What can hang from each mark
mudu: rafed
ruzak: supi
rafed: mudu
sared: ruzak soti
muku: nesat rafed ropig vosin
soti: vesub
ropig: muku soti
vosin: muku
dabit: muku
supi: ruzak

Each row was made from one small tree. Brackets hold a mark, then the marks that hang from it, in alphabetical order. Every link used is in the known rows. Write each row's tree.
Known rows
(soti vesub): [-114, -55, -44, -106, -19, -80, 131, 3, 74, -12, 55, 286, -125, 4, 32, -14, -193, 146, -112, -69, 71, -80]
(vosin (muku rafed ropig)): [-375, -46, -28, 41, -257, 1, 153, -3, -14, 32, -152, 197, -79, -43, 87, 118, 176, 132, -78, 86, -261, 34]
(vosin (muku ropig)): [-245, -25, -31, -3, -146, -31, 173, 37, -25, 46, -141, 127, -123, 13, 24, 86, -21, 146, -39, 57, -101, 75]
(vosin (muku nesat (rafed mudu) (ropig soti))): [-418, -92, 1, -22, -389, 26, 228, -5, -7, 214, -187, 32, -131, -165, 60, 151, 140, 81, -358, 139, -182, -32]
(ruzak supi): [-36, -35, -51, -40, -141, -30, 78, -24, -157, -32, 97, 137, -74, -14, -47, -278, -176, 197, -78, -46, -114, -104]
(ropig (muku nesat rafed) soti): [-354, -166, 40, -46, -210, -35, 4, -44, -100, 205, -88, 106, -73, -94, 63, 290, 111, 143, -473, 276, -201, -170]
(sared ruzak): [-67, -77, 48, -147, -8, -27, 21, -53, -144, -211, 11, 195, -69, -32, -39, -76, -179, 161, -200, -25, 31, 49]
(vosin (muku nesat (rafed mudu))): [-237, -61, -21, -27, -87, 25, 171, 2, -37, 85, -109, 135, -127, -171, -7, 102, -28, 115, -232, -49, -96, -67]
(muku nesat (rafed mudu) (ropig (soti vesub)) vosin): [-612, -207, 1, -180, -601, 18, 209, -77, 160, 122, -125, 150, -107, -227, 179, -103, 280, 1, -535, 146, 37, -83]
(muku (rafed mudu) (ropig (soti vesub)) vosin): [-499, -161, 15, -97, -637, 63, 186, -72, 133, 55, -130, 173, -123, -129, 211, -240, 329, 10, -291, 157, -89, -149]
(supi ruzak): [-5, -68, 14, -177, -114, -92, 63, -69, -46, -54, -32, 167, -30, -62, -77, -207, -108, 133, -71, -44, 59, 36]
(rafed mudu): [-49, -33, -20, -20, -235, 13, 102, -4, -104, 45, -12, 140, -135, 7, -64, -194, -67, 110, 57, -109, 73, -90]
(ropig muku): [-131, -80, 1, -16, -74, -23, -29, -13, -108, 59, -63, 182, -103, 70, 3, 114, -18, 184, -117, 119, -48, -114]
(dabit (muku nesat (ropig soti) vosin)): [-485, -197, 16, -203, -362, 30, 157, -61, -80, 106, -109, 148, -88, -90, 93, 383, 1, 101, -440, 142, -28, 112]
(mudu rafed): [-202, -53, -64, -41, -185, -1, -17, -30, -171, 35, -19, 192, -81, -35, 1, 35, 32, 195, 112, -62, -314, -88]
(muku nesat ropig vosin): [-510, -165, -25, -175, -327, -38, 120, -31, 28, -13, -98, 173, -49, -119, 64, -65, 148, 64, -319, 57, 147, 175]
(sared soti): [-109, -83, 52, -110, -98, -77, 178, -9, -212, 31, -22, 224, -78, 1, 8, 40, -7, 130, 88, -67, 96, -27]
(dabit (muku nesat (rafed mudu) (ropig (soti vesub)) vosin)): [-567, -215, 2, -216, -581, 106, 223, -116, 44, 148, -120, 220, -124, -173, 180, 342, 117, 51, -555, 104, -48, -55]
(muku nesat (rafed mudu) (ropig soti) vosin): [-608, -201, 21, -123, -653, 43, 159, -75, 19, 110, -152, 94, -73, -206, 129, -147, 364, 7, -418, 159, -31, -25]

Write each row's tree
[-560, -149, -13, -45, -526, 27, 65, -76, 9, -82, -115, 273, -14, -77, 168, -197, 408, 56, -101, 105, -136, 49]
(muku rafed ropig vosin)
[-662, -214, 19, -126, -514, -16, 120, -69, 26, 78, -128, 154, -27, -192, 160, -21, 344, 36, -455, 211, -112, 47]
(muku nesat rafed (ropig soti) vosin)
[-203, -84, 6, 33, -344, 70, -7, -64, -121, 94, -104, 185, -112, -1, 44, 59, 174, 140, -115, 102, -127, -221]
(ropig (muku (rafed mudu)))
[-284, -77, -20, -37, 45, -33, 141, 8, -34, 37, -79, 192, -85, -149, 11, 212, -43, 143, -250, -2, -159, 1]
(vosin (muku nesat rafed))
[-526, -141, -6, -117, -624, -16, 239, -54, 100, 235, -85, 145, -108, -167, 116, 90, 187, 49, -501, 96, -28, -85]
(muku nesat (rafed mudu) (ropig (soti vesub)))
[-670, -218, 5, -195, -461, -38, 173, -69, 159, 70, -94, 213, -59, -208, 211, 21, 252, 35, -561, 198, -37, -7]
(muku nesat rafed (ropig (soti vesub)) vosin)
[-367, -165, 23, -124, -140, -55, 67, -42, 59, 205, -52, 188, -118, -107, 127, 341, 5, 144, -612, 251, -127, -241]
(ropig (muku nesat rafed) (soti vesub))
[-333, -180, 61, -34, -204, 34, -45, -61, -67, 42, -124, 143, -83, -58, 155, 16, 234, 116, -286, 324, -260, -243]
(ropig (muku rafed vosin) soti)
[-424, -71, -36, -23, -371, 30, 214, -13, 3, 135, -178, 116, -116, -155, 42, 155, 148, 93, -278, 23, -76, 30]
(vosin (muku nesat (rafed mudu) ropig))
[-340, -87, -23, -138, -73, -85, 266, 49, 122, 180, -122, 78, -162, -110, 64, 279, -143, 123, -447, 146, -32, 26]
(vosin (muku nesat (ropig (soti vesub))))
[-439, -187, 6, -103, -159, 18, -37, -75, -21, -5, -113, 228, -56, -133, 102, 106, 200, 120, -406, 168, -57, -92]
(ropig (muku nesat rafed vosin))
[-311, -103, -26, -56, -334, 9, 114, -51, -78, 83, -25, 192, -69, -159, -20, -8, 85, 86, -242, -93, 0, -58]
(muku nesat (rafed mudu))
[-314, -198, 26, -217, 15, -53, 73, -19, 116, 110, -83, 125, -163, -113, 117, 163, -99, 116, -604, 263, 80, -197]
(ropig (muku nesat vosin) (soti vesub))
[-125, -109, 22, -83, -43, -55, 59, -3, 34, 156, -42, 142, -168, 34, 86, 183, -131, 169, -350, 246, -72, -260]
(ropig muku (soti vesub))
[-317, -30, -32, 49, -390, 61, 195, -12, -23, 78, -178, 138, -123, -60, 72, -8, 200, 103, -42, 44, -184, -38]
(vosin (muku (rafed mudu) ropig))
[-566, -129, -28, -62, -509, -47, 121, -56, -24, 101, -69, 245, 3, -121, 67, 145, 253, 93, -305, 47, -57, 128]
(muku nesat rafed ropig)
[-437, -219, 50, -106, -176, -2, -14, -63, -35, 100, -127, 128, -78, -145, 126, 146, 190, 104, -508, 309, -155, -185]
(ropig (muku nesat rafed vosin) soti)
[-205, -116, 31, -37, -322, 28, 79, -51, 33, 198, -83, 153, -175, -37, 124, 117, 65, 121, -357, 219, -163, -369]
(ropig (muku (rafed mudu)) (soti vesub))
[-227, -51, 6, 0, -153, -33, 190, 48, -32, 121, -149, 50, -140, -5, 47, 97, -24, 136, -139, 169, -180, 5]
(vosin (muku (ropig soti)))
[-563, -177, 13, -109, -488, -1, 145, -65, 140, 7, -94, 242, -70, -102, 241, -119, 310, 44, -327, 211, -154, -77]
(muku rafed (ropig (soti vesub)) vosin)
[-430, -218, 32, -180, -134, -18, 44, -61, 117, 91, -96, 189, -120, -166, 189, 179, 90, 103, -633, 297, -80, -237]
(ropig (muku nesat rafed vosin) (soti vesub))
[-141, -24, -18, 47, -128, 53, 141, 1, -64, 17, -108, 157, -135, -79, 18, -20, 19, 124, -13, -46, -196, -131]
(vosin (muku (rafed mudu)))
[-390, -175, 10, -88, -291, 72, -1, -84, -51, 33, -147, 164, -102, -140, 77, 25, 215, 87, -370, 126, 2, -164]
(ropig (muku nesat (rafed mudu) vosin))
[-213, -144, 34, -96, -59, -69, 31, -3, -102, 218, -74, 47, -121, -33, -1, 286, -83, 163, -436, 245, -45, -139]
(ropig (muku nesat) soti)
[-305, -168, 43, -88, -295, 62, 56, -72, 78, 82, -120, 154, -173, -91, 182, -44, 152, 82, -386, 257, -127, -379]
(ropig (muku (rafed mudu) vosin) (soti vesub))
[-215, -146, 20, -163, -7, -89, 89, -1, 58, 221, -39, 120, -162, -56, 65, 329, -168, 158, -572, 225, 33, -191]
(ropig (muku nesat) (soti vesub))
